Each row was made from one walk, in order. Every step used is in the known rows, and no mark comes twice. Write each row's walk.
Known rows:
D, X, E: [  2.0  13.0  -5.6  -2.6 -16.3  -8.0  -0.6   7.9  -3.8   2.4   1.0   6.1
  11.7   0.6   2.2  -2.4  12.9  -5.2   5.7  -1.9  -0.1  -7.7   1.5  -7.9
  11.5]
R, H: [  5.3  12.7  -2.4   9.2   1.0  12.9  -1.7   4.3  16.5  -0.6 -11.0  -1.8
 -24.7  -1.1   2.7  -3.4  -7.3  -3.4  -0.2  -9.8   7.7  -5.5  -0.7   3.4
  -0.7]
D, S, Z, X: [ -4.7   2.6  -7.8  -1.6 -12.6   0.9  -1.8  -1.6 -12.5   4.8   7.5  10.9
  49.9  -4.4  -4.5   0.7   4.2  -1.2  -2.7   9.6   0.6   0.6   6.3   2.5
   1.2]
R, H, X, D, S: [14.0 -0.5 -6.0 10.1 -0.5  9.9 -4.5 -1.7  9.1 -4.4 -6.5 -4.3 -2.1  2.1
  0.0 -7.5  3.2 -4.1  1.0 -4.7  1.7  0.3 -2.1  9.0 -0.7]
S, D, X, Z: [ 16.5   0.5  11.1  -3.4  -6.3 -14.2   1.0  10.2   5.5   1.5   5.6  -4.6
  18.1  -6.2   1.4   4.2   3.3  -9.7  -2.1   0.8  -6.0   2.8  -2.6 -21.9
   7.4]
Z, S, W, C: [ -6.7   1.3   0.0   0.6   4.6   0.0   1.5   1.8  27.4  -4.2   0.5   2.0
 -53.7   1.6   2.4   4.4 -18.7   6.9  -1.8   6.9   9.7  -3.0   2.3   7.8
   3.1]
Z, X, W, S, D: [  1.5  -4.2  -1.3  -2.0   8.6  -5.9   9.1   1.1  -8.9  -3.6  -0.1   1.6
 -21.9   2.3   1.2  -2.3  -9.3   2.4  -2.3   2.9   1.9   9.3   5.8   7.4
  -6.0]
S, W, C: [ -6.1  -9.3   6.0  -2.6  -4.7  -1.2   6.6   0.6  14.1  -2.5   6.9   4.5
 -26.5 -10.9  -1.3  10.6  -8.7   3.5   0.3 -10.5  13.8  -0.4  -3.0   1.4
   8.3]
F, X, Z, S: [-14.3   1.5  -6.9  -2.8   0.2   3.5  -3.6   6.0 -12.4   4.6  -5.3   4.6
  -9.7   5.3   1.9  -5.2   8.0   5.3  -0.8  11.1  -5.4  -4.7  -5.8  -8.1
 -11.2]
Z, X, D, S, W, C: [  8.4  -8.1  -0.7  -1.2   2.6  -7.6   5.6 -10.4 -23.8  -4.4   1.9  -0.1
  16.5   4.5  -1.7  -2.5   4.2  -3.4   3.3   9.0   3.0  -6.8   4.1  -1.8
  -5.7]
F, X, D, S, Z: [  4.6 -11.8   2.6  -4.7  -4.6   1.0  -0.4  -2.6 -16.8   1.5   0.2   3.0
  21.7   2.3  -4.7  -1.0  26.2   0.1   4.1  12.1  -6.4  -8.4  -1.8  -6.2
  -5.6]
R, H, X: [  3.2   0.7  -5.6  10.9   0.9  19.6  -6.9   7.5  16.0  -1.4  -7.2  -4.0
 -10.0  -1.9   1.8  -6.1  -4.0  -4.1  -1.5 -10.6   3.1   1.4  -1.7   5.9
   0.7]
Z, S, W, X, H, R: [ -4.3   2.4  -2.2   2.9  12.5   6.5   1.6  -1.1  21.3  -8.9  -0.1   2.0
 -49.8   4.9   2.4  -0.1 -16.0   7.6  -1.0  10.2  10.8   0.2   2.6  13.4
  -1.6]
W, S: [ -9.4   1.7   9.8  -0.1   7.9  -1.6   1.5   2.6  17.2  -0.8   0.9  -3.2
 -56.2  -5.4   1.6   5.8  -8.3   4.9   1.2  -6.9   5.2  -7.8  -0.2  22.3
   5.2]
W, C: [ -8.2  -3.1   8.3   0.9  -7.5  -4.9  -2.4  -4.9   4.8  -1.5  -2.0  -8.0
  -0.2  -5.7   1.4   7.3  -8.9   2.2  -0.4 -17.3   2.5  -9.3  -0.7 -12.1
   2.1]
S, D, X: [ 19.1  -3.3  18.3  -2.9  -5.8  -8.0   0.5  12.8  12.8   1.0   6.7  -6.5
  14.3  -7.1   1.0   6.1   5.7 -11.1  -1.8   0.2  -4.9  -0.2   1.4 -17.7
  11.8]
H, X, D, S: [  5.0 -11.1   0.3   0.9  -4.2  -0.5  -7.7 -10.0  -5.3   0.4   5.9  -4.9
  37.4   1.1  -3.1  -3.0  11.4  -6.6   1.1   0.3  -8.4   0.8  -1.9   5.7
   7.6]
H, R: [-12.3  12.2   6.5   2.6  -0.8  13.7  -9.5  -1.5   1.2   3.6   1.4  -6.0
  -2.5  -5.3   0.7  -2.9  -2.3  -2.5  -1.7  -6.9  -1.8   1.0  -1.3   0.7
   7.6]
S, D: [ 17.1  -5.7  19.5  -1.9   2.9  -3.9  -0.6   4.2  13.7   0.5   5.1  -9.6
   6.7  -7.3   0.5   7.5  -1.6  -8.4  -0.9  -4.7  -5.9  -5.4  -0.1 -13.3
   8.2]
F, X: [-11.0  -6.8   6.2  -3.3  -3.2  12.0  -3.8   8.0 -10.1   6.0  -1.9   2.1
   3.3  -0.7   0.0  -0.5  16.1   0.0   0.9   2.1  -4.0  -8.4  -2.2  -5.6
  -2.4]
X, H, R: [ -2.6  27.6  -3.2   8.1   4.8   1.9  -5.1 -20.0   0.2  -8.5  -0.8  -2.7
   3.4   6.3  -0.6  -5.9  -1.0  -4.6   0.8  -7.9  -1.6  -0.3   0.3   6.9
   2.9]
F, X, Z, S, W, C: [-13.4  -5.2  -6.3  -3.6  -1.3   1.0   0.0   6.0  -9.8   0.8  -3.0   6.0
 -21.1   2.6   1.3  -1.9   5.6   9.1  -0.6   9.5  -0.5  -2.6  -6.9  -7.7
 -11.4]
X, Z: [-13.2  15.3  -9.2  -1.2  -3.1  -8.2  -2.0  -6.5  -9.8   6.9  -2.9   2.4
  10.9  -2.0   1.7  -1.4  -8.1  -1.9  -1.4  -5.5  -2.8  -2.2  -8.0 -10.9
  -2.0]
W, X, F: [  1.2  -9.4   4.0  -0.8  11.1   0.9   2.8   2.6  -7.7   7.7  -5.6 -10.4
  13.1   1.2   2.1   6.3 -15.2   6.4   3.3  -9.3   3.7  -3.6   1.2  -1.9
  -6.4]
H, X, Z: [-14.6  -3.7  -9.3   1.1  -2.7   4.7 -10.0  -0.7  -6.5   5.3   3.4  -2.0
  31.7  -3.6  -0.1  -3.8  -1.9  -3.8  -3.0  -7.1  -8.3   6.5  -7.0  -4.8
   2.8]
F, X, W, S, D: [ -1.2 -11.5   6.1  -5.6  -0.3  -2.8   6.4   7.4  -2.0  -0.7  -0.5   4.4
 -34.8   0.1  -0.3   0.9  11.0   9.0  -1.0   3.1  -2.3   8.6  -2.3   8.4
  -4.3]
X, W, C: [ -6.0   3.9  -3.2  -2.0 -10.3 -15.0   6.2 -10.5   4.4  -1.7  -3.1   2.7
 -12.3  -0.6   0.5   3.4 -12.0   7.7  -3.9 -14.9   2.9  14.5  -0.4  -0.5
   1.4]

Write each row's walk:
[  3.9   1.5  -9.1   9.5   2.0  11.0  -0.4   5.4  19.5  -4.9  -7.7  -0.5
 -37.2  -0.3   1.7  -6.2  -8.2   3.0  -2.6 -10.7   5.6  13.2  -1.7  18.6
  -1.5]	R, H, X, W, S
[ -1.0   6.3 -10.7  -1.4  -8.9  -2.6  -0.6  -0.9 -15.4   8.9   6.8   8.9
  51.4  -1.4  -4.6   1.1  -0.5   0.5  -1.3  10.0  -0.8   4.0   6.9   5.5
   0.2]	D, S, Z, X, F
[ -4.2  14.2  -6.5   6.3  10.6   7.2  -2.2 -11.2 -21.1  -6.9  -1.9  -1.9
  15.9   8.6   0.5  -9.7  -2.1  -6.0   0.6   1.6  -1.0  -2.5   6.0  -0.6
  -7.1]	Z, X, H, R
[ -7.1   7.7   0.4   2.5   1.0  10.0  -4.9  -4.8 -13.5  -4.1  -2.2   1.4
   2.7   6.1  -1.1  -6.6  18.0   0.7   1.7   1.4  -5.1  -3.6  -2.0   0.2
  -5.5]	F, X, H, R
[ 23.1   4.9  13.9   0.4  -3.1 -12.5   1.8   4.0  12.0  -5.2   5.8  -5.4
  16.9  -1.7   0.3   3.8   6.2 -11.6  -0.5  -0.7  -5.3   0.5   2.0 -14.0
   9.9]	S, D, X, H
[ 14.2   0.3   0.3  -2.4  -3.7 -11.3   0.7 -17.4  -4.6  -0.6   2.4  -0.2
  31.4   1.1  -5.3   2.1  10.2  -5.4   4.1   7.4  -3.3  -7.5   0.5  -2.0
   2.2]	X, D, S, Z
[  9.3   3.6   9.4   1.0  10.3  -1.4  -3.4   4.6  27.7  -2.2  -0.7  -7.5
 -30.2   3.9   3.8   2.2 -13.8  -1.4  -2.7  10.8  -3.6  -6.4   4.4  -2.4
   3.3]	Z, S, D
[  5.1   0.6   4.8  -3.4   2.6 -16.9  10.8  -2.7  17.4  -4.0   1.6   2.1
 -50.3  -2.4   0.4   4.9 -11.4   7.3  -3.0  -6.4   2.5  17.0  -0.3  18.3
   4.2]	X, W, S, D
[ -6.1  -5.5  -6.9   1.6   3.1   1.6 -10.2   2.6   4.4   1.3   3.2  -4.9
  14.0   0.1   1.3  -3.7  -6.8  -2.0  -4.0   1.4  -9.9   6.8  -4.8  -4.9
   0.9]	H, X, Z, S, D
[ -4.6   7.8  -5.1  -3.8 -12.2 -10.8   7.0  10.7  11.8   1.7   2.7   9.1
 -14.1  -3.5  -0.2   1.7   0.4   1.5  -3.1   0.3   4.2  18.1   2.8   4.5
   8.1]	D, X, W, S, Z
[  5.9 -12.5   5.4  -5.2  -5.0  -1.0   2.9  -3.3 -16.0   0.7   1.8   5.5
   4.9   3.1  -3.6  -0.6  25.5   0.8   4.6  12.0  -2.0  -7.3  -3.7   2.5
  -2.4]	F, X, D, S, W
[ -9.1  -4.1  -1.2  -5.0  -6.2   3.0   2.6   3.2 -10.3   4.4  -3.1   8.1
  -7.1   2.4  -0.6  -2.3  12.5   5.4  -1.7   1.7  -2.8   7.8  -2.2   0.8
  -3.3]	F, X, W
[  0.0   6.3  -6.3   0.4  13.4   0.8   1.7   3.1 -22.4  11.6  -3.1  -4.8
  19.5   8.0   1.2  -2.5 -14.2  -2.4   2.7   2.5  -2.5  -1.5   7.1  -0.9
  -5.7]	Z, X, F
[ -8.9  -5.5  -8.2  -1.4   5.9  15.7  -1.9   5.4  -3.6   3.3   2.0   2.8
  36.4  -7.7  -3.8   2.7  -5.3  -5.2  -1.0   3.4  -0.7  -2.8   6.6 -19.6
  -6.5]	S, Z, X
[ -9.7  -7.0   1.0  -5.1  -2.2   0.3   5.2   5.8  -4.5   0.9  -2.3   7.5
 -36.7   1.6  -0.2  -0.8  10.3  10.4  -0.8   1.9  -0.3   7.9  -2.3  12.0
  -4.7]	F, X, W, S
[ -1.4 -11.7   1.5  -1.1   9.0  -2.6   1.4   0.9  -2.9  -4.1  -5.5  -6.5
  -1.1  -0.5   4.4   2.2 -13.3   6.5  -1.6   0.2   3.2  -5.3  -3.6 -13.8
 -13.0]	W, X, Z, S, D
[ 12.3  12.3   5.6   3.7   6.5  -4.1  -4.1   4.6  24.9  -7.0   0.8  -6.4
 -24.9   7.5   3.4  -2.4  -7.7  -2.7  -2.7  13.7  -4.2   0.8   5.4  -2.2
   4.3]	Z, S, D, X, H, R
[ -3.6  -4.8  -2.6  -4.4  -5.3   6.0  -2.2   4.4 -17.8   1.8  -3.1   5.3
  -0.4   2.6   0.4  -3.1  22.1   3.9   7.9   1.0  -4.7 -16.2  -2.7  -5.1
  -3.4]	F, X, E
[ -1.9   8.5 -11.3   0.6 -10.6  -2.1  -1.1  -7.4 -13.3   0.5   6.9  11.5
  50.4  -0.6  -4.8  -1.0   4.6  -1.5  -2.0   8.9   0.4   1.3   6.8   5.0
  -0.3]	D, S, Z, X, H
[  9.1 -17.7   9.2  -1.9   1.5  -5.1   3.0 -11.9 -11.9  -4.9  -3.0  -6.8
  21.6   0.4   0.0   3.1   4.8   1.9   3.5  -1.1   4.6 -11.8  -0.6  -3.3
  -6.1]	W, X, D, S
[  2.7 -13.8   2.5   1.1   3.8   4.8  -8.5  -7.6   0.9   0.0   2.8  -9.7
  27.5   0.4  -2.2  -2.0   7.2  -8.6   2.2  -4.6  -9.5  -1.5  -2.9  -2.4
   6.0]	H, X, D
[  9.2   2.5  -9.7  10.5   4.7  11.0  -5.8   8.0  16.4  -4.2  -7.8  -5.0
 -17.6   1.1   3.2  -7.4  -9.1  -1.5  -3.0  -3.6   0.0   5.1  -4.1   0.1
  -5.3]	R, H, X, Z, S, D
[  5.0 -21.0   8.1  -4.3   7.2   1.5  10.7  -3.3   6.1  -5.0   4.0   1.8
 -18.6  -7.3  -1.7   8.2  -2.2   1.5   3.8  -2.2  14.5  -3.7  -3.6   2.4
   1.2]	S, W, X, D
[ -6.9   7.0  -1.7  -2.5   0.2 -12.7   9.7  -5.4  13.3  -1.4  -1.1   5.9
 -50.9  -0.1   0.8   2.3 -12.6   9.2  -2.7  -7.2   4.8  15.6  -0.4  23.8
   3.3]	X, W, S
[ -5.2   5.1  -0.1   1.0   0.9   5.4  -1.9  -5.0 -11.4  -3.0  -3.2   3.4
   5.0   7.3  -1.1  -3.8  17.5  -0.9   2.4   1.4  -4.5  -7.5  -1.5  -0.9
  -5.4]	F, X, H
[  1.9  -3.3   0.0  -3.1 -10.8  -8.2   7.1  -1.4  -6.8   5.1   9.3  10.8
  10.8  -3.4  -2.4   5.7  -1.5   6.5  -0.1   4.1  11.3   5.3   0.6  22.6
   7.5]	D, S, W, X, F
[ -2.5  -1.3   3.9   4.8   8.1   6.0  -1.5 -11.8  -6.7 -10.9  -4.0  -7.5
   9.8   1.7   1.5  -0.8  -3.4   2.8   1.1 -10.3   5.1  -4.9   0.0  -1.3
  -7.6]	W, X, H, R
[ 2.4 17.1 -2.2 -1.4 -6.7 -9.0  1.1 12.9 -0.5 14.9  0.3 -0.9 18.6  3.4
  1.6  1.5 -3.2 -5.0  1.8 -0.3 -1.8  6.0  3.2 -2.3 11.0]	D, X, F
[ -3.3  -1.0 -11.8  -1.4  11.3  10.9  -0.2   7.1  -7.2   9.0   0.7  -0.1
  38.9  -3.0  -4.1   3.4 -12.1  -2.2   1.1   3.6  -2.7   1.5   7.5 -16.1
  -8.0]	S, Z, X, F
